Each row was made from one path, in order. Every step used is in the known rows, and no mark comes twice. Write each row's path.
Known rows:
teko > vakimak > lovav: -4 3 -4 10 8 6 -1 5 -7 -4 -4 -5 -1 7 -9 -5 -4 4 4 -1 5 -4 20 1 2 1 -4 -4
 2 -2 0 2 2 -1 4 -1 -3 -18 12 4 9 4 3 12 0 -21 0 5 4 12 0 4 -2 -6 -7 -2
 2 -3
teko > vakimak: 0 0 -3 8 3 6 6 6 2 -4 -9 -5 0 13 -2 -2 -2 1 1 -1 5 1 13 4 -3 2 -6 -5 5
 -2 1 5 1 -7 9 -2 -3 -10 7 1 13 4 1 4 4 -17 -1 5 -3 7 4 -2 -4 -5 -8 -1 5
 2
lovav > mekimin: 7 4 9 -1 -5 7 6 5 -5 6 -18 1 -17 7 3 10 1 -4 3 3 7 14 -17 6 -3 -1 -2 -10
 3 3 5 1 -3 -8 5 6 5 -11 -13 -4 2 8 -4 0 0 -9 1 -5 7 -12 -2 -9 -1 10 -3
 1 4 7
mekimin > kegi > vakimak > teko: -2 -2 -10 -2 21 -3 -3 6 8 -2 2 1 -7 -27 -7 7 -9 -1 4 -11 -3 33 -2 0 2 1
 0 2 11 6 2 1 -5 2 1 -1 6 9 4 1 -9 17 7 27 -3 -4 -1 -2 0 1 0 0 -5 3 -1
 -6 -8 8
papaler > teko > vakimak > lovav > mekimin: -1 2 0 3 -4 6 -6 2 -7 2 2 0 -1 29 -4 -10 8 3 1 5 2 8 5 3 1 2 5 -4 3 3 3
 -3 2 -4 2 -6 -1 -31 -3 -1 0 -3 -7 0 0 -11 7 -6 6 -2 -4 1 3 -4 -5 0 2 0
kefov > papaler: 3 1 -1 9 6 -2 14 5 -5 -2 -15 -3 -13 -6 -1 14 -9 0 3 -5 0 2 0 6 -2 -1 -8
 -8 -3 -1 4 9 -7 18 2 6 -1 6 5 -4 8 -5 9 9 1 -7 2 6 5 -1 1 -5 -6 -1 -1
 -9 8 5
muvo > papaler > teko > vakimak > kegi: -4 -8 -1 1 -2 5 7 -3 -9 2 11 -4 11 11 -3 -3 4 1 -3 -7 -4 -15 6 -9 -1 7
 -3 8 3 1 0 1 3 8 -3 -8 -11 0 5 -5 -1 -18 1 -25 6 5 1 2 -9 1 3 0 8 -12
 -5 -1 2 -1
teko > vakimak > kegi: 1 0 6 5 -10 8 3 3 -13 2 -9 -4 -7 24 -2 1 -2 3 1 -2 10 0 10 -1 0 4 -6 -3
 10 7 2 3 -3 -9 1 -13 -9 1 8 1 5 8 4 6 0 -10 0 6 -1 2 0 -9 2 -7 -5 0 8 1
kefov > papaler > teko: 5 -8 -6 10 6 6 11 0 -2 -4 -5 0 -7 -1 -1 7 -6 0 2 -6 -9 4 -6 5 -4 -2 -3
 -2 -6 0 7 7 -5 24 0 2 -3 -8 8 -6 6 -17 9 -10 4 -4 6 1 9 -4 -2 0 0 2 -1
 -12 9 5
lovav > mekimin > kegi > vakimak > teko: 1 7 -3 -7 10 -8 -5 6 5 8 -3 2 -13 -18 -1 10 -1 -4 3 -4 2 44 -14 4 3 -1 4
 -3 14 11 1 -2 -6 -2 2 -1 9 6 -9 -2 -16 24 -2 39 -5 2 3 -6 -1 -9 -4 -4
 -6 4 1 -3 -6 11
muvo > papaler > teko > vakimak > lovav > mekimin > kegi: -4 -5 -4 -2 -2 -5 2 -4 6 10 25 -3 -4 -9 -4 -3 17 -1 -3 -2 -7 1 8 0 6 5 6
 6 0 0 0 -8 5 10 1 9 5 -13 -3 -4 -10 -7 -6 11 2 4 5 2 -11 3 3 12 5 -20 1
 6 -9 0
kegi > mekimin > muvo > papaler: 2 2 -4 -6 10 -7 2 -2 14 -7 -8 2 12 -29 4 4 -7 -5 -2 0 0 -15 -14 -1 -5 -3
 -4 6 -11 -10 -2 2 2 -4 0 15 6 18 -6 3 6 -3 1 -7 4 9 -9 4 -3 4 4 5 -4 13
 4 1 -6 -1
teko > vakimak > lovav > mekimin > muvo > papaler: -10 10 4 -4 0 -18 2 1 2 4 -2 -2 -1 -25 0 0 5 1 -1 6 1 -9 16 -1 7 -2 2 -5
 -6 -9 -6 -2 4 -8 1 8 4 -2 -1 3 3 0 -12 4 0 6 -2 3 -5 7 4 7 -6 -10 1 10
 -5 -6
mekimin > muvo > gidup: 5 -14 3 6 2 0 8 3 16 -7 -13 2 -13 -35 3 7 -4 -1 -1 -9 1 -7 4 5 -2 -4 -1
 1 -3 -12 1 3 -6 -5 10 6 2 0 1 3 6 0 2 -20 4 1 -6 -11 6 8 -5 -3 2 15 2
 -2 5 0
teko > vakimak > lovav > mekimin > muvo > papaler > kefov: -10 8 5 -11 -10 -12 9 1 4 2 12 1 7 -29 3 -4 7 0 4 13 -1 -21 13 0 7 -5 3
 -10 -6 -10 -8 -2 7 5 1 14 -1 12 -11 2 -5 -3 -14 5 -1 5 -6 2 -12 4 -2 6
 -5 -9 2 7 -12 -5
vakimak > lovav > mekimin: 4 8 8 -2 -1 5 -4 5 -13 5 -13 1 -17 6 -2 7 -1 -2 4 3 6 9 -12 5 1 -1 1 -8
 3 4 4 -1 -1 -4 2 8 7 -23 -5 0 -2 5 -2 6 -3 -12 3 -3 12 -7 -5 -2 -1 10
 -2 2 0 3
papaler > teko > vakimak > kegi > mekimin > muvo: 6 -3 -1 1 -11 6 -13 -5 5 -5 0 2 11 35 5 -13 -3 4 -4 3 2 0 1 -1 -4 2 2 7
 -2 3 0 -2 -3 -12 -2 -16 -5 8 2 6 5 5 5 -5 -2 4 0 -1 0 -2 1 -2 4 3 3 1 5
 -2
kegi > vakimak > lovav > mekimin > muvo: -2 12 7 -1 15 -5 -12 5 -2 -3 -9 4 -6 -20 0 6 0 -2 3 3 1 20 -2 3 4 -9 6
 -8 3 6 -3 -1 -1 -16 -1 -2 10 -2 2 2 -5 19 -6 11 -10 -1 3 -3 19 -2 -6 -7
 -6 17 3 -3 1 -3
kefov > papaler > teko > vakimak > lovav > mekimin: 0 4 -3 8 -6 -3 1 2 -13 5 0 -3 -4 21 -2 0 6 5 0 6 -2 9 12 5 2 2 4 -6 -2 2
 0 3 -2 11 0 -4 -3 -20 4 -7 -1 -10 -7 18 -2 -4 12 2 4 -1 -3 3 -3 -14 -1
 -5 4 1
teko > vakimak > kegi > mekimin: 5 6 0 4 -10 11 -11 2 -12 1 -9 -4 9 43 3 -3 -4 3 -2 5 14 3 -1 -2 -5 4 -5
 2 8 8 -1 3 -3 -14 -1 -12 -6 8 0 0 2 13 5 21 -2 -9 0 3 -3 1 0 -9 0 1 -3
 0 5 1
papaler > teko > vakimak > kegi > mekimin: 9 -2 -4 5 -9 14 -13 -2 -9 -1 1 -1 14 56 2 -9 -1 4 -2 3 7 3 -7 -2 -6 6 -1
 7 5 9 2 0 -1 -4 -2 -16 -8 -4 1 -2 0 0 7 -1 -1 -5 3 -2 -1 -3 -1 -5 6 2
 -2 -4 4 2

Write each row's path:
-11 -7 -10 1 13 -6 3 -4 11 -6 13 -1 9 -28 -6 -12 -1 3 0 -4 -11 -20 21 -4
 4 0 2 6 -9 -13 -2 -1 5 5 0 5 -1 -10 12 5 6 -17 -2 -24 4 5 -1 4 -2 14 5
 16 2 -10 0 3 -4 -9 -> mekimin > muvo > papaler > teko > vakimak > lovav
5 -1 -4 6 -14 -6 -4 -6 1 -2 -3 1 9 30 6 -5 -5 6 -5 6 0 0 9 0 -2 2 0 2 -7
 4 -1 4 -8 6 -5 -17 -7 21 8 -1 4 -3 6 12 -2 11 3 7 0 -2 2 -2 -2 -7 6 -4
 10 1 -> kefov > papaler > teko > vakimak > kegi > mekimin > muvo
3 -9 1 6 -9 15 0 -1 -10 -1 3 -1 1 35 -2 -8 1 3 0 -4 2 0 5 -2 -2 5 -2 1 8
 6 4 1 -2 0 -1 -16 -10 -12 8 -1 1 -6 5 -15 1 -7 3 -1 1 -1 0 -5 7 -6 -5
 -2 9 2 -> papaler > teko > vakimak > kegi
-3 -2 2 -10 4 -7 1 -6 5 1 5 5 -7 -29 -1 1 4 -3 0 -1 -10 -7 -9 -2 3 -4 6
 1 -10 -9 1 -5 4 6 -3 12 7 -10 -4 0 -4 -14 -6 -28 0 14 0 -7 9 -5 -3 9 3
 4 5 4 -5 -3 -> vakimak > lovav > mekimin > muvo > papaler > teko
6 2 8 -3 -8 0 1 1 -3 11 4 1 -30 -9 -4 8 5 -2 3 -2 2 17 -5 8 5 -1 3 -6 6
 6 5 -6 -2 -3 4 13 12 -7 -4 3 -8 13 3 28 -5 -9 1 2 7 -5 -2 2 2 -2 1 6 -3
 6 -> vakimak > lovav > mekimin > kegi
-1 11 4 2 -4 1 -5 7 -13 6 -9 -3 -5 17 -3 -2 4 3 2 7 11 9 8 4 3 0 1 -9 5
 2 -1 -1 2 -11 5 0 2 -22 -2 0 0 8 -8 20 -1 -15 4 1 3 3 -2 -1 -4 -5 -4 3
 1 0 -> teko > vakimak > lovav > mekimin
12 3 4 -2 -8 14 -10 1 -16 1 -13 1 -2 32 2 6 -10 -1 0 0 12 2 -21 -2 -6 2
 -5 3 5 10 3 3 -3 -5 -4 -5 -1 8 -1 0 -3 10 12 7 -2 -7 -2 -1 7 -8 -3 -9 2
 15 0 -3 2 5 -> vakimak > kegi > mekimin
-6 -11 -1 -2 -5 -5 7 -7 5 -2 8 0 6 -13 1 -6 2 2 -4 -5 -7 -16 12 -7 3 3 0
 7 -5 -4 -2 0 0 3 -2 -8 -8 11 7 0 3 -12 0 -27 4 16 -3 2 -6 1 4 2 5 -10 1
 4 3 -4 -> mekimin > muvo > papaler > teko > vakimak > kegi
8 4 7 -4 -11 6 -7 -2 -2 -2 -13 3 -6 11 5 1 -10 -1 0 2 8 1 -15 0 -4 -1 -2
 2 -1 5 2 1 -6 -14 -3 -4 2 20 -2 6 2 14 10 5 -4 3 -6 0 10 -6 0 -7 0 16 4
 3 6 1 -> vakimak > kegi > mekimin > muvo
5 -6 -1 -7 -3 3 -4 -10 4 -2 4 5 10 -1 5 0 -5 -3 -4 -3 -4 -15 -19 -7 -5 2
 0 13 -8 -3 1 -2 0 5 -8 1 -1 19 -4 2 -3 -10 5 -27 2 19 -4 -2 2 -6 1 2 6
 11 6 0 -1 0 -> vakimak > kegi > mekimin > muvo > papaler > teko
1 -3 -7 1 1 7 -8 -5 -8 1 9 -2 26 31 1 -7 4 2 -5 0 0 -12 -5 -8 -5 8 -3 14
 2 3 -2 1 4 8 -6 -9 -7 4 -4 -7 -4 -13 1 -7 4 5 1 0 -12 1 2 0 4 -4 -2 -1
 -2 -1 -> muvo > papaler > teko > vakimak > kegi > mekimin
-4 -1 -14 -1 12 -6 -10 -6 12 -8 11 0 24 -7 -1 -15 -1 3 -4 3 -6 -19 8 -5
 0 1 3 12 -13 -12 -4 -2 6 4 -3 4 1 -3 5 4 3 -12 -2 -7 4 6 -1 4 -5 13 5
 14 -1 -2 3 0 -8 -10 -> kegi > mekimin > muvo > papaler > teko > vakimak > lovav
-9 10 5 -11 14 -10 1 2 -1 -5 12 5 8 -41 3 6 5 -3 6 8 -5 -4 -9 -2 5 -12 6
 -8 2 0 -9 -2 6 8 -5 13 5 18 -11 -2 -14 4 -8 2 -8 10 -3 -5 1 2 -7 -2 -6
 11 4 -3 -16 -3 -> kegi > vakimak > lovav > mekimin > muvo > papaler > kefov
-2 -1 -5 4 21 5 -4 4 2 -3 14 -1 -9 -22 -9 7 -2 0 5 -9 -2 18 5 1 5 -3 2 1
 11 11 0 -2 0 3 -1 3 8 1 12 3 -6 17 12 29 -8 -14 3 4 9 7 -1 -1 -2 5 -1
 -6 -6 -1 -> mekimin > kegi > vakimak > lovav
5 3 6 1 4 -2 1 5 8 6 2 1 -12 -9 3 12 10 -5 0 -3 1 34 -12 7 1 -4 4 -7 13
 15 -1 -3 -3 -10 3 2 10 9 -8 -3 -9 23 -2 31 -7 -5 3 -2 3 -7 -2 -11 -2 6
 0 -3 0 7 -> lovav > mekimin > kegi > vakimak
-1 -5 0 -5 6 7 18 2 0 -7 10 0 6 -29 1 6 -3 -4 7 -2 -3 -23 -11 0 -3 -4 -6
 -4 -2 -7 1 4 7 22 1 21 -3 12 -12 -4 -1 -13 2 -20 5 -5 -7 -2 -11 1 -2 1
 -1 5 -3 -3 -10 3 -> muvo > papaler > kefov
-3 -3 8 -7 -15 -8 4 -6 3 7 2 1 1 -1 6 -2 12 0 -5 2 -4 -7 2 -3 3 3 4 0 -2
 0 -3 -4 -1 -5 -3 -8 -5 6 -6 -3 -3 -8 -11 -21 1 21 0 -2 -7 -6 0 -3 6 -11
 3 8 5 -1 -> lovav > mekimin > muvo > papaler > teko > vakimak > kegi
-2 5 0 -3 -6 -9 -2 -3 3 -1 -4 -3 14 2 5 -2 -2 0 -5 4 5 -15 5 -6 0 3 -4 7
 -5 -2 -7 1 0 -8 -3 -6 -3 27 -1 2 4 4 -1 11 1 12 -7 8 -13 4 7 -1 -3 -3 4
 5 -2 -5 -> teko > vakimak > kegi > mekimin > muvo > papaler
0 -13 -4 -4 11 -3 12 -6 18 -9 4 3 -1 -37 1 -1 -3 -4 -1 -9 -14 -17 -5 -2
 -2 -4 -1 5 -11 -13 3 0 2 8 0 11 2 -2 -1 1 6 -20 2 -46 8 11 -5 -3 1 -1 4
 6 3 5 1 1 0 -2 -> mekimin > muvo > papaler > teko
-5 -4 1 -2 -4 -13 9 -2 15 2 -1 1 7 -14 5 -5 12 -2 -5 1 -8 -4 4 0 0 -1 4
 -2 -6 -10 -3 -4 3 -3 3 2 1 -4 -10 -3 3 -10 -15 -23 6 14 0 -3 -12 -2 4 4
 1 -10 1 6 1 -2 -> lovav > mekimin > muvo > papaler > teko > vakimak
